Known rows, with every way that one mark hangs from another:
robu{samu vutin{zomim{saduma}}}: [ 1.82 -3.04  6.08 -1.02  1.26  6.90  6.77  4.07 -1.40  4.74  2.82  2.02
 -1.47  2.78  2.74 -1.78]
vutin{robu zomim{samu}}: [ 7.26 -2.31  2.89 -5.44  5.01  5.01  5.40  0.57  1.16  1.35  5.08  2.83
 -0.16  0.42  0.91 -2.56]
robu{saduma samu vutin{zomim}}: [ 2.55 -3.80  7.81 -0.92 -1.24  8.30  6.59  4.45 -3.00  2.83  1.95  3.73
 -2.86  7.00  2.74 -1.32]
robu{saduma samu vutin}: [ 1.94 -3.37  7.35 -0.81 -2.88  7.62  8.05  4.15 -4.62  3.19  2.40  1.14
 -1.87  6.32  3.28 -2.74]
fevovoz{zomim}: [ 2.47 -6.51  1.95 -2.27 -0.29  3.88  3.81  4.12 -2.31  0.57  4.47 -0.21
 -0.30 -0.51  0.08 -3.62]
modafi{robu{saduma} zomim{fevovoz samu}}: [ 3.78 -4.60  3.05 -5.53  1.37  4.85  4.93 -6.36 -0.77 -0.50  4.09  0.84
 -3.60 -1.73  3.57 -5.54]
modafi{robu zomim{fevovoz samu}}: [ 3.20 -4.34  1.23 -6.22  3.09  3.74  5.22 -6.30 -0.39  0.58  5.21  0.20
 -2.16 -5.02  3.08 -5.22]
robu{saduma samu vutin{zomim{fevovoz}}}: [ 1.61 -4.66  6.81 -0.63  0.05  8.08  6.57  3.47 -3.48  2.70  1.58  3.86
 -2.85  7.58  2.46 -1.96]
fevovoz{robu zomim{saduma samu}}: [ 4.05 -4.96  4.11 -2.73 -0.41  5.28  5.53  0.23 -4.26  1.35  5.63 -2.36
 -3.15 -5.10  1.36 -4.89]
fevovoz{robu}: [ 2.48 -0.66 -0.40 -3.67  1.01  3.97  6.66  3.29 -3.95  0.52  5.84 -0.68
  1.57 -3.36  0.93 -3.79]
fevovoz{robu{saduma vutin} zomim{samu}}: [ 4.35 -6.18  5.15 -1.11 -2.24  7.02  6.85  1.01 -6.90  0.92  6.17 -0.97
 -3.22  0.17  1.95 -2.91]
robu{samu vutin{zomim}}: [ 1.68 -3.42  5.21 -1.89  1.20  6.62  7.09  4.36 -2.53  4.44  3.58  2.81
 -0.79  2.41  2.15 -1.04]
modafi{robu{saduma samu vutin} zomim}: [ 3.32 -3.40  4.89 -4.07 -1.69  6.86  6.18 -3.87 -0.30  1.22  3.93  1.21
 -2.72  0.68  4.37 -3.50]
zomim{fevovoz{robu} saduma samu}: [ 2.11 -3.00  2.96 -2.65  3.87  4.15  6.96 -1.42 -4.03  2.35  3.54 -2.41
 -2.45 -3.21  2.47 -6.89]
modafi{robu}: [ 2.29 -1.35  0.04 -3.49  1.53  3.19  5.29 -1.18 -1.32  1.65  4.38 -0.08
  1.90 -1.01  3.71 -4.54]
robu{vutin{zomim{fevovoz saduma}}}: [ 1.52 -3.70  2.15  1.07  4.15  5.28  5.05  4.35 -0.56  2.41  3.11  1.32
  0.24  5.10  2.40 -2.00]
robu{vutin{zomim{saduma}}}: [ 2.40 -2.75  3.21  0.77  2.86  5.45  5.05  5.39 -0.22  2.70  3.54  1.20
  0.18  4.36  2.63 -1.47]

Rows:
[ 2.37 -3.96  2.33 -3.83  2.57  4.41  7.34 -0.58 -6.43  1.04  4.56 -0.36
 -1.97 -1.77  1.60 -5.44]
zomim{fevovoz{robu{saduma}} samu}
[ 5.99 -3.22  2.73 -3.88  6.84  5.08  4.91 -1.40  2.15  1.31  3.18  1.94
 -1.04  1.81  1.41 -4.44]
vutin{robu zomim{fevovoz saduma samu}}
[ 2.76 -5.95  5.06 -1.42 -3.44  7.80  7.02  1.64 -6.33  1.21  4.98 -0.01
 -2.45  0.96  1.52 -2.81]
fevovoz{robu{saduma samu vutin} zomim}
[ 7.37 -1.91  4.20 -4.25  5.14  5.38  4.87  0.02  2.83  1.71  3.75  1.73
 -1.17  0.86  1.77 -3.67]
vutin{robu zomim{saduma samu}}
[ 2.00 -3.69  1.11 -4.35  3.77  3.65  7.66 -0.68 -6.25  1.72  5.43 -0.79
 -0.97 -4.10  1.25 -5.24]
zomim{fevovoz{robu} samu}
[ 4.00 -2.79  2.26 -4.81 -0.36  4.95  3.87 -3.20  1.26 -1.24  4.10  1.10
 -1.79 -0.65  3.26 -4.47]
modafi{robu{saduma} zomim}
[ 4.02 -3.80  6.41  0.28  0.49  6.96  5.59  4.81 -2.70  1.60  3.20  2.64
 -2.55  7.09  3.00 -1.27]
robu{saduma vutin{zomim{samu}}}
[ 4.09 -2.65  5.07 -2.79  3.79  4.69  3.67  3.45  0.70  2.32  3.07  2.10
 -3.02 -0.91  1.61 -3.18]
vutin{zomim{saduma samu}}
[ 5.83 -1.61  4.02 -4.51  3.83  6.21  5.09  0.68  3.37  2.08  2.62  2.73
 -0.50  1.80  1.27 -3.60]
vutin{robu{samu} zomim{saduma}}
[ 2.46 -4.57  1.42 -2.43  1.33  5.62  5.00 -4.41 -0.07 -0.56  3.86  0.82
 -1.41  2.78  4.03 -4.02]
modafi{robu{saduma vutin} zomim{fevovoz}}
[ 3.23 -3.45  4.88  0.96  0.51  6.84  4.93  5.96 -1.66  0.83  2.78  2.97
 -1.25  8.62  2.59 -1.02]
robu{saduma vutin{zomim}}
[ 0.78 -3.28 -0.77 -2.39  2.49  4.16  6.01  1.74 -4.55 -0.59  3.69  0.24
  0.74  1.16  0.82 -5.06]
zomim{fevovoz{robu{saduma}}}
[ 2.96 -5.54  4.51 -3.49 -3.37  6.82  5.91  1.39 -5.67  0.24  4.61  0.33
 -2.81 -1.64  0.39 -4.04]
fevovoz{robu{saduma samu} zomim}
[ 3.21 -3.85  2.63 -3.64  4.58  5.02  4.64  1.60 -2.81  0.67  4.03  3.45
 -2.56 -0.50  0.64 -2.91]
vutin{zomim{fevovoz{robu{saduma}} samu}}
[ 3.64 -6.45  5.42 -2.09 -0.24  4.46  4.32  1.97 -2.14  2.07  3.90 -1.78
 -3.26 -1.96  1.38 -5.05]
fevovoz{zomim{saduma samu}}
[ 2.61 -1.19  3.44 -4.15 -1.79  6.11  7.46  2.41 -5.09  0.79  4.27  0.53
 -1.08 -1.45  1.35 -4.22]
fevovoz{robu{saduma samu}}
[ 3.30 -1.58  1.52 -2.01  2.17  5.46  7.12  3.02 -4.18  1.88  6.35  0.56
  0.19 -1.44  1.93 -1.68]
fevovoz{robu{vutin{zomim{samu}}}}
[ 6.19 -1.38  2.00 -3.16  5.07  5.19  3.96  1.61  4.24  0.65  3.26  2.16
  0.76  2.98  1.18 -3.44]
vutin{robu zomim{saduma}}
